In the rows, 128 means zero.
Known rows, with every step that occurs:
K -> J: [129 135 114 128 112 119 185 168 117  79 144 147 123 126 106 131 117 155
 192 106 109 130 196 105]
F -> W -> T -> Y: [145 144 100 137 141  93 104 155 112 145 114 104 150  65 132 112 144 123
 139 182 144 143  34 166]
T -> Y -> F -> W -> U -> S -> J: [145 134 145 125 118 132 103 132 146 162 161 114 121 142 162  74 125  89
 122 147 163 153  63  90]
D -> U: [115  99 146 124 112 111 148 107 184 104 120 146  64 117 134 115 129 130
  99 135 154  86 171 135]
U -> S -> J -> K: [153 128 138 106  91 127 149 162 167  95 165 162 132 181  82  96 128 144
 155  73 107 134 216 149]
U -> D: [135 122 149 110 181 128 195 114 122 123 114 146 136  86 126 115 101 170
 111 154 110 110 163 174]
T -> Y -> F -> W -> U: [140 137 136 139 130 130 105 122 135 167 144 110 125 117 168  90 129  92
 122 170 166 161  43  83]
F -> Y -> U -> S -> J -> K: [135 154 133 118  91 101 135 131 125 179 114 126 150 176 152  95  95 105
 145  94 142 102  67 167]
D -> U -> S -> J: [124  93 164  99  94 111 140 118 205 103 145 157  61 162 123  78 126 121
 108  98 147  78 201 153]
U -> W -> T -> Y: [126 121 108 165 159 114 132 120 101 147  91 120 123 148 131 194 146 145
 111 190 119 134 103 111]
S -> J -> K: [146 147 130 131  70 124 153 189 135  62 165 146 149 127  64 136 115 164
 121  71 117 131 209 114]
Y -> T: [129 137 103 163 147 114 105 136  94  88 137 130 141 130 130 150 100 135
 126 170 141 119 109 134]
F -> Y: [134 147  71 130 136  90 139 129 125 153 113 108 157 151 160 131  86 114
 124 139 145 136  65 153]
S -> J -> K -> U: [125 141 124 113  60 132 146 187 135  68 165 152 184 124  66 134 123 157
 102  51 123 113 191 103]
S -> U -> W -> T -> Y -> F: [ 91 111 101 117 173 153  73  81 137 174 138 114 101 149 143 173 146 113
 113 141  88 169 134 102]
J -> S -> U -> W -> T: [147  87  84 107 156 151  88  88 114  98 151 109 109  82 115 161 160 129
 150  86  76 176 188 132]
J -> K -> U: [114 143 103 131  86 136 126 158 138 106 127 173 192 109  69 153 160 157
 152  76 118 129 165 102]
F -> W -> T -> Y -> U: [140 145 122 137 130  99 111 148 104 158 106 103 148  64 141 102 146 116
 138 178 149 125  19 170]
T -> Y: [133 122 156 135 152 144 132 132 135 107 116 122 127 141 141 103 117 121
 118 159 162 153 117 112]
S -> J: [136 130 130 115  92 130 178 172 134  60 163 122 146 129 103 122  95 148
  76  98 128 116 182 126]
W -> U: [128 151 109 137 104 151 216 107 132 123 145 111 148 113 143 130 140 119
 110 119 133 126 159 132]
Y -> U: [118 135 177 133 106 151 196 116 113 135 104 128 134 107 152 110 120 121
 111 130 139  90 103 145]
J -> K -> U -> W -> T -> Y: [112 139 107 147 101 128 102 148 121 132 107 166 182 127  73 179 175 157
 150 100 119 130 138  89]
W -> T: [129 156 105 162 156 120 106 139 120 108  95 118 130 137 117 168 117 137
 127 161 123 119 132 165]

Rows:
[152 142 146 132 106 127  89 141 147 166 161 127 123 141 141  78 134  98
 142 134 156 159  75  85]
T -> Y -> F -> W -> U -> S -> J -> K
[121 149 106 143 126  93 140 110  90 203  84 103 148 155 178 149  99 108
 118 151 143  98  17 155]
F -> Y -> U -> W -> T
[ 95 106 116  70  96 151 152 137 158 100 154 150 203 157 118  94 138 122
  87  64 133  87 146 131]
K -> U -> S -> J
[146 142 134 122 116  98 104 156 115 154 122 106 147  87 135  85 142 113
 138 156 147 119  37 176]
F -> W -> T -> Y -> U -> S -> J
[145 107 105  97 120 141 132 141 113  66 172 135 106  96  95 123 137 141
 214  54  84 161 231 109]
K -> J -> S -> U
[ 98 109 131  72 189 163 135  83 148 140 145 132 118  98 130 117 119 141
 113 114  81 148 191 165]
S -> U -> D
[121 140 130 126  72 128 113 182 120  86 148 147 175 142  66 153 134 157
 102  73 127 112 166  97]
S -> J -> K -> U -> W -> T -> Y
[126 154 180 157 170 136  91 121 102 144  71 118 119 141 140 126 111 124
 126 170 150  97  88 173]
W -> T -> Y -> U -> D
[130 153 137 164 167 127  75 138 121 115  88 114 122 154 128 146 116 122
 130 171 149 130 108 153]
W -> T -> Y
[127 125 222 125 154 156 153 109 111 148  91 129 123 120 158  78 107 121
 112 156 164 107  88 141]
T -> Y -> U -> D
[135 129 151 147 151 143  93 123 144 140 131 126 110 157 160 107 108 103
 117 169 161 160  83  74]
T -> Y -> F
[125 122 107 170 160 114 113 115 102 162  99 119 115 154 140 196 141 135
 110 195 117 138  90  91]
U -> W -> T -> Y -> F
[128 145 136 122 139 145 229  95 122 142 133 121 145  91 144 117 128 139
 107 126 122 105 167 163]
W -> U -> D
[142 106 111 112 134 134 101 135  98  86 154 127  99 114  99 140 146 138
 216  73  89 162 206 101]
K -> J -> S -> U -> W -> T -> Y
[147  85  99 108 160 155  73  87 114 103 146 107 105  90 119 151 159 123
 152  90  90 183 177 124]
J -> S -> U -> W -> T -> Y
[128 126 196 107  88 150 189 124 134 131 127 138 129 153 142  76 118 114
 119  96 132  80 133 161]
Y -> U -> S -> J
[121 140 108 133 117  97 166 107  96 198  92 107 152 147 181 139 100 109
 115 143 145 103  23 144]
F -> Y -> U -> W
[140  97  96 102 120 136 138 133 104  77 168 134 103  98  98 140 146 148
 212  63  74 161 225  97]
K -> J -> S -> U -> W
[112  98 143 153 130 100  99  92 162 156 103 141  46 144 147 159 143 125
  97 171 149  86 122 100]
D -> U -> W -> T -> Y -> F
[ 89 111  88 110 168 149 107  85 132 152 134 116 115 133 128 183 151 130
 114 131  76 160 163 127]
S -> U -> W -> T
[132 159 133 173 167 128  49 132 126 140  97 115 111 164 139 148 110 109
 128 179 148 137  85 127]
W -> T -> Y -> F
[142 150  80 152 132 101  85 137 128 172 145 118 125  92 154 134 126 107
 129 178 124 144  34 106]
Y -> F -> W -> T
[ 90 109 103 110 173 153  92  86 132 158 130 114 110 142 133 172 151 122
 114 137  89 166 150 120]
S -> U -> W -> T -> Y
[128 101 166 105  82 108 128 128 205 104 144 169  62 160 103  87 135 131
 129  85 142  86 215 146]
D -> U -> S -> J -> K
[121 115 192 139 134 149 159 112 106 153  93 123 121 138 160 114 131 115
 109 163 163 120  72 103]
T -> Y -> U -> W
